What can hang from each mark
X: E
H: C E U
W: U
S: C E
E: C H N S W X
C: S
U: H X

Known rows, with every way that one mark hangs from another
S{E{C H X}}: [-0.85  3.13  0.22 -1.02  0.49 -2.43  0.03  1.23 -0.85  1.65  0.15  0.46
 -3.94 -0.83  2.83  3.24 -1.32 -0.31  3.35  5.81 -1.02  4.21 -0.95 -3.12
 -1.36 -1.44]
W{U{H{C E{S}} X}}: [ 1.12 -1.25 -1.62 -1.22 -2.24  3.92 -0.47 -2.89 -1.21  3.39  0.36 -2.58
 -0.22  1.28  0.44  1.24 -0.39 -0.06 -0.25  2.41 -1.13  0.63  1.23 -1.89
 -0.47  1.53]
U{H{C} X{E}}: [ 0.05  0.63 -0.41 -2.29 -0.90  3.66 -0.70 -3.72 -0.50  3.57 -0.87 -1.45
 -1.05  2.34  0.36  1.20 -2.06  1.13  0.62  2.80 -0.11 -1.32  2.37 -1.45
 -1.79 -1.29]
W{U{H{E}}}: [ 0.06  1.45 -0.85 -1.91 -2.29  3.02 -0.40 -1.75  0.73  2.36  1.28 -3.11
  0.26  1.43  2.33  1.44 -1.36 -1.24  1.71  2.67  0.61  1.88  0.49 -1.82
 -0.33  1.90]
C{S{E}}: [-2.44  4.28 -1.09 -3.09 -0.69  1.29  1.41 -1.06  0.87  1.81  1.12 -0.61
 -1.32 -0.31  3.08  1.22 -1.67  1.23  1.46  5.76  0.39  1.34 -0.01 -2.81
 -0.47  1.67]
U{H{C{S} E} X}: [-0.20  1.34 -1.88 -2.37 -3.06  3.89  0.27 -1.47  0.04  2.74  1.03 -3.72
 -0.93  1.15  2.11  1.03 -1.09  1.58  0.15  3.34 -1.57 -0.37  1.70 -1.86
 -1.78 -0.28]
W{U{H{E{N S}} X}}: [ 0.93 -1.80 -0.81 -1.55 -2.71  1.17  0.11 -3.01 -0.93  4.94 -0.10 -2.04
 -1.23  0.66  0.75  0.20 -0.08 -1.32 -1.04  1.61 -0.10  0.85 -0.96 -2.19
 -1.95  2.97]
U{H{C} X{E{N}}}: [ 0.47  0.45 -1.11 -2.94 -1.29  3.05 -0.49 -4.28 -0.59  5.18 -1.54 -1.26
 -1.10  2.01  0.21  0.00 -1.13 -0.27 -0.09  2.35  0.21 -1.29  0.61 -1.48
 -2.81 -1.58]
U{H{C{S{E}}} X}: [-1.59  2.34 -2.11 -2.40 -1.17  2.22 -0.13 -2.87 -0.38  2.80  0.53 -1.45
 -1.64  0.03  2.06  0.49 -0.80  1.82 -0.88  5.84 -1.41 -0.56  3.13 -2.45
 -1.25 -0.42]
X{E{H S{C}}}: [-0.64  2.10  1.17 -1.39 -1.05  1.49  0.67 -0.45 -0.71  3.29  1.24  0.19
 -1.39  0.13  0.93  3.39 -1.84  1.18  3.62  2.51  1.44  2.11 -2.48 -1.40
 -2.76  1.17]
S{C E{H X}}: [-2.08  4.82  0.42 -2.45 -1.77 -0.38  1.03  0.35 -1.93  1.98  2.04  0.16
 -3.77 -0.20  2.78  3.05 -2.06 -0.31  3.83  5.63 -0.97  3.17 -0.86 -2.26
 -0.83 -1.79]
C{S{E{H W{U} X}}}: [-2.37  4.38 -0.69 -3.24 -0.61 -2.09 -1.00 -1.19 -1.22  1.95  2.92 -0.07
 -4.46 -1.57  2.81  3.43 -1.23 -1.43 -0.04  4.78  0.90  4.06 -0.05 -2.80
 -1.00  0.39]
W{U{H{C} X}}: [ 1.81  0.29 -1.54 -2.32 -1.45  4.37 -1.58 -3.96 -0.96  3.64 -0.03 -1.31
 -0.12  2.20  0.60  1.04 -1.50  0.10  0.07  3.62 -0.25 -0.54  2.67 -1.97
 -0.64  0.06]
H{C U{X{E{W}}}}: [-0.36  1.95 -0.45 -3.21 -0.73  4.21 -1.01 -4.11 -1.18  1.93 -0.13 -0.02
 -0.95  4.23  0.00  1.01 -3.56  0.37  2.25  2.20  0.66 -0.86  0.95 -2.19
  0.07 -2.48]
U{H X{E{C S W}}}: [-0.12 -1.13  1.62  0.19 -0.25 -1.15 -1.45 -2.30 -0.61  2.73 -0.43  0.71
 -3.24  0.45  0.29  2.38 -0.39  1.91  0.05  2.43  0.19  0.09  0.95 -2.29
 -1.70  1.51]
W{U{H{C E{S X}}}}: [-0.20  0.39 -1.75 -0.90 -1.79  2.68 -0.28 -1.54 -2.33  2.67  0.97 -2.21
 -1.32  0.51  1.35  1.30  0.10 -1.84  0.84  2.65 -1.63  2.80 -0.37 -1.81
  0.55  1.08]
W{U{H X{E}}}: [ 0.70 -0.80  0.83 -2.35 -0.93  2.15 -1.13 -4.46 -0.52  4.04 -0.21 -1.07
 -1.10  2.12  0.69  1.87 -2.32  0.09  0.24  2.55  2.03 -0.28  2.40 -1.67
 -1.93  1.46]
C{S{E{N}}}: [-1.90  4.18 -1.67 -3.73 -1.09  0.46  1.59 -1.52  0.66  3.40  0.45 -0.36
 -1.41 -0.63  3.03 -0.21 -1.07 -0.10  0.44  5.28  0.74  1.38 -1.73 -2.94
 -1.49  1.36]
S{E}: [-1.82  3.98 -0.71 -2.82 -0.77  1.60  1.07 -1.53  0.78  1.76  0.24 -0.28
 -1.04  0.93  2.40  1.30 -2.22  0.45  2.40  5.23 -0.19  1.24 -0.05 -2.67
  0.57  0.60]
S{C E}: [-1.55  4.85 -0.11 -3.03 -2.23  2.57  1.69 -1.15 -0.07  1.84  1.59 -0.06
 -1.20  0.93  2.79  1.70 -2.33  0.78  4.06  6.09 -0.11  1.34 -0.14 -2.46
  0.73  0.22]
W{U}: [ 1.09  2.20 -0.58 -3.01 -1.11  3.43 -0.05 -2.14  0.34  2.66  0.55 -0.50
  0.10  1.87  1.71  1.75 -2.44 -0.57  2.33  3.51  1.46  1.33 -0.49 -2.25
  0.30  2.17]
U{H X{E{W}}}: [-1.24  1.15  1.07 -2.30 -1.48  0.66 -1.37 -3.67  0.11  2.83  0.29 -0.75
 -2.90  1.95  0.65  2.06 -2.03  1.18 -0.14  1.93  0.51 -1.37  2.10 -1.64
 -1.47 -0.25]
E{C H N W{U} X}: [ 1.77  2.46  0.02 -2.19 -0.68 -2.37 -1.80 -0.20 -1.56  3.53  0.69  0.83
 -3.95 -0.16  1.83  2.74 -0.82 -2.97  1.59  3.06  1.06  4.16 -2.92 -2.88
 -1.92 -0.66]
H{C E{S W X}}: [-1.60  3.06 -1.34 -2.07 -2.61  1.99  0.62 -0.34 -1.60  1.18  1.33 -1.32
 -2.92  1.02  1.07  2.17 -0.75 -0.73  1.72  2.19 -2.44  2.13 -1.90 -2.05
  1.73 -0.72]

Rows
[ 1.70  1.90  0.41 -2.61  0.18 -1.06 -1.84 -1.71  0.37  4.21  0.16  0.28
 -1.95  0.23  1.07  2.98 -1.18 -2.31  1.86  2.20  3.55  3.56 -2.38 -2.39
 -3.38 -0.04]	X{E{C H N W{U}}}
[-0.87  1.64 -1.13 -3.08 -1.78 -0.78 -1.40 -4.92 -0.55  4.03  0.47 -0.13
 -2.81  0.33  1.32  0.29 -0.31 -1.63 -2.04  4.01  0.42  0.21  1.50 -2.70
 -0.91  0.59]	S{E{N W{U{H X}}}}
[-0.86  1.48  0.58 -1.69 -3.92  2.92  0.93 -1.17 -1.82  1.03  2.44 -0.58
 -1.72  2.99  1.12  1.48 -2.59  1.05  3.29  2.15 -0.87  0.40 -1.23 -2.51
  1.02  0.54]	H{E{S{C} W} U{X}}
[ 0.81  0.05  0.56  0.29  0.19 -0.96 -1.88 -0.37 -1.31  1.61  0.22  1.41
 -2.49  1.43  0.29  2.25 -1.85  1.39  2.07  2.78 -0.42  1.62 -1.46 -3.33
 -1.67  0.31]	E{C H{U{X}} S W}
[ 0.63  1.91  0.37 -0.34  0.52 -0.40 -1.01  1.37 -2.02  1.25  0.08  0.68
 -2.21  1.68  2.11  2.10 -3.02 -0.59  4.68  3.92 -0.47  3.55 -2.16 -3.10
 -1.38 -1.35]	E{C H{U} X}
[ 2.55 -2.29  1.59 -0.57  0.76 -0.26 -0.93 -1.56 -0.99  4.23 -0.68  0.45
 -2.09  0.33  0.01  4.11 -1.67  0.67  1.73  2.70  2.18  2.81 -0.55 -2.42
 -3.64  2.15]	W{U{X{E{C H S}}}}
[-1.47  3.31  0.18 -2.70 -4.41  0.13  1.86  0.10 -2.30  2.72  2.27 -0.53
 -4.08  0.42  1.75  1.52 -0.55 -1.55  2.40  2.20 -1.26  2.24 -4.42 -2.06
  0.50  0.30]	H{E{N S{C} W X}}
[-0.98  1.60  1.00 -2.89 -1.01  2.31 -0.87 -3.59 -0.75  1.79  0.09  0.35
 -1.83  3.97  0.52  1.15 -4.02  0.68  2.20  1.92  1.55 -0.68  0.50 -2.45
 -0.35 -0.86]	H{U{X{E{W}}}}
[-0.62  3.22 -2.34 -1.93 -1.12  3.77 -0.56 -1.60  0.39  2.57  0.84 -1.73
  0.11  0.50  2.18  0.40 -1.00  1.33  0.50  4.24 -0.58 -0.11  1.02 -1.88
 -1.16  0.60]	U{H{C{S}}}
[-0.05  2.19 -1.94 -1.81 -0.45  0.20  0.03 -0.42 -2.39  4.33 -0.59  0.40
 -2.66 -0.31  0.43  1.15 -0.48 -1.48  0.84  2.67 -1.54  2.31 -4.10 -2.17
 -2.18 -0.96]	E{H{C} N S X}
[ 0.52  2.40 -0.38 -1.96 -1.86  1.94  1.62  1.75  1.30  1.48  1.18 -2.29
 -0.78  0.43  3.58  2.51 -1.76  1.24  3.71  4.16  0.36  2.64 -1.48 -2.79
 -1.14  1.62]	H{E{C{S}}}
[-0.90  4.17 -1.13 -3.77 -3.40  1.53  0.81 -1.14  1.26  2.61  0.92 -1.95
 -1.54  1.52  1.95  1.23 -1.36 -1.32  1.78  1.65  0.14  1.16 -2.87 -2.20
 -0.26 -0.20]	H{E{N W}}
[ 0.44  1.00 -0.78 -3.16 -2.78  3.02  1.16 -1.77 -0.74  2.96 -0.43 -1.85
 -0.44  3.59  1.45 -0.57 -3.05 -0.87  2.61  1.95 -0.27  0.18 -2.25 -2.74
 -1.09 -0.64]	H{E{N} U{X}}
[-0.46  2.23 -0.07 -2.10 -0.98  0.89 -1.80 -1.95 -0.66  1.74  0.75  0.17
 -2.11  2.81  0.65  1.80 -3.44  0.75  1.69  2.20  0.06  0.23 -0.38 -2.76
 -1.38 -1.42]	E{H{U{X}} W}
[ 0.73  3.49 -1.08 -3.44 -1.31  0.22 -1.55 -2.31  0.37  4.00  0.96 -0.14
 -1.72  0.51  1.05  1.88 -1.25 -2.37  0.44  1.88  2.07  2.13 -2.52 -2.23
 -2.19  0.51]	E{H N W{U}}
[-2.30  3.87 -0.32 -2.26 -0.25 -1.31  0.32 -0.21 -0.97  1.96  0.66 -0.12
 -3.75 -0.33  2.39  2.63 -2.04 -0.63  2.36  4.90 -0.98  3.08 -1.02 -2.59
 -1.12 -1.40]	S{E{H X}}
[ 1.32  2.66 -0.26 -2.36 -0.89  1.06 -0.94 -0.82  0.46  1.82  1.86  0.19
 -1.44  0.39  2.51  2.76 -1.38  0.47  1.69  4.40  2.05  2.50 -0.22 -3.00
 -0.18  2.56]	E{C{S} W{U}}
[-1.02  0.12 -0.58 -1.53 -3.28 -0.41 -0.23 -2.35 -0.25  3.78  0.40 -1.72
 -2.86  0.46  0.66  0.43  0.27 -0.18 -1.56  1.13 -1.41 -0.38 -1.29 -2.11
 -1.45  1.32]	U{H{E{N S W}} X}
[ 1.41  0.88 -0.42 -0.87 -0.41  0.16  0.86  0.07 -0.12  3.65 -1.24  1.15
 -1.02  0.17  1.23  0.56 -0.28  0.19  2.24  3.64  0.11  1.80 -4.04 -3.10
 -1.29  2.61]	E{C N S}
[-0.42 -1.38  0.38 -1.44 -0.89  0.04  0.00 -3.67 -0.90  5.34 -1.45 -0.14
 -2.03  0.64 -0.06  0.08 -0.58  0.37 -1.05  1.68  0.58 -1.01 -0.90 -1.79
 -3.17  1.90]	U{H X{E{N S}}}
[-0.29  2.47  0.27 -2.14 -2.81  0.73  1.95 -0.35 -2.99  3.81  0.79  1.12
 -3.07  0.45  1.48  0.62 -1.13 -0.76  2.51  3.56 -0.88  1.44 -4.21 -2.23
 -0.30  1.26]	E{N S{C} X}
[-1.87  4.02  0.01 -3.03 -3.21  0.81  0.75 -0.05 -0.46  0.86  1.76 -1.88
 -3.68  1.75  2.43  2.73 -2.27 -0.87  2.47  2.30 -1.35  2.02 -1.41 -2.14
  1.39 -0.89]	H{E{W X}}
[-1.67  2.79  1.07 -1.22 -0.79  1.26 -0.68 -1.30 -1.48  1.79  2.22  0.99
 -1.45  1.51  0.67  2.35 -2.50  0.44  3.86  1.83  1.74  1.91 -2.44 -1.94
 -1.44  0.22]	X{E{H{U} S{C} W}}
[-0.05 -0.40 -1.51 -0.81 -2.43  3.42  0.26 -1.78 -0.63  2.98 -0.07 -2.53
 -0.95  1.28  0.61  0.92 -0.44  1.22  0.28  2.43 -2.45 -0.23  0.66 -1.84
 -0.75  0.45]	U{H{C E{S}} X}
[ 0.47  1.67 -2.69 -1.78 -1.16  1.92 -1.82 -3.88 -0.96  4.08  0.39 -0.06
 -0.54  0.18  0.12 -0.54  1.07 -2.01 -1.64  2.27  0.11  0.83 -1.15 -2.05
 -0.39  1.76]	E{N S W{U{H{C}}}}
[ 0.13  2.25 -2.03 -2.49 -2.17  3.96 -0.03 -2.06 -0.22  2.00  1.57 -1.61
 -0.19  1.27  0.78  2.01 -0.59 -1.15  1.25  2.08  0.08  2.33 -1.14 -2.06
  1.39  1.34]	H{C E{S W{U}}}
[-1.63  4.12  0.38 -1.36 -0.07 -3.44 -0.94  0.81 -0.85  1.05  1.06  0.90
 -4.96 -0.89  2.66  3.58 -1.13 -0.60  2.52  5.27 -0.95  4.06 -0.84 -3.17
 -0.63 -2.05]	S{E{C H W X}}
[ 1.07  2.15 -2.14 -2.10 -0.96  4.68 -1.48 -3.10 -0.22  2.97  0.42 -1.29
  0.99  1.64  1.28  0.66 -1.05 -0.78  1.11  3.68  0.28  0.74  1.28 -1.79
 -0.08  0.65]	W{U{H{C}}}
[-0.57  1.65 -0.46 -1.57 -0.64 -1.70  0.30 -0.06 -1.91  4.33 -0.39  0.69
 -3.51 -0.65  0.91  1.32 -0.74 -1.22  0.83  2.43 -0.87  2.41 -4.64 -2.42
 -2.60  0.66]	E{H N S X}
[-1.38  2.52 -1.03 -1.20  0.89  2.31 -1.67 -2.19 -0.98  1.91  0.47  0.42
 -0.53  1.62 -0.21  1.54 -1.90 -0.26  2.25  1.44  0.92  1.74 -1.68 -2.00
 -1.55 -1.02]	X{E{H{C U} S W}}
[-0.02  1.64 -1.41 -2.20  0.36  1.75  0.04 -1.83 -0.47  5.05 -1.10 -0.14
 -0.61 -0.04 -0.16  1.24 -0.54 -0.90  1.26  1.71  1.08  1.73 -3.59 -1.63
 -3.77 -0.36]	X{E{H{C} N S}}
[ 0.47  1.65 -0.70 -0.02  0.44 -1.50 -1.56  0.00 -0.76  2.54 -0.02  1.69
 -1.52  0.40  0.82  0.57 -0.61 -0.88  2.15  2.47  0.47  2.89 -4.34 -3.39
 -2.18  0.66]	E{C H{U} N S W}
[ 0.35  0.58  0.62 -0.77 -1.58  2.06  0.11 -0.83 -2.43  2.68  1.16  0.85
 -1.31  1.94  0.57  1.50 -2.89  1.81  3.29  3.01 -0.41  0.71 -1.59 -2.52
 -1.79  0.48]	E{H{U{X}} S{C}}
[-0.47  1.63 -0.84 -1.52  0.57  2.48 -0.21 -1.40 -0.27  3.44 -0.43 -0.49
 -0.53  0.31  0.00  2.63 -1.36  0.65  2.08  2.18  0.61  1.85 -1.77 -1.43
 -2.69 -0.02]	X{E{H{C} S}}
[-1.31  1.69 -0.56 -2.43 -1.47 -0.10 -1.63 -4.50 -0.28  2.42  1.19 -0.45
 -2.71  0.71  1.56  1.57 -1.03 -0.25 -1.29  4.43  0.21  0.29  3.46 -2.54
  0.14  0.89]	S{E{W{U{H X}}}}
[-0.09  0.88 -0.19 -2.50 -2.58  3.76  0.77 -1.39 -0.48  1.47  0.25 -1.95
 -0.37  4.02  1.58  0.85 -3.79  0.54  3.48  2.39 -0.46  0.30 -0.51 -2.68
  0.02 -0.42]	H{E U{X}}
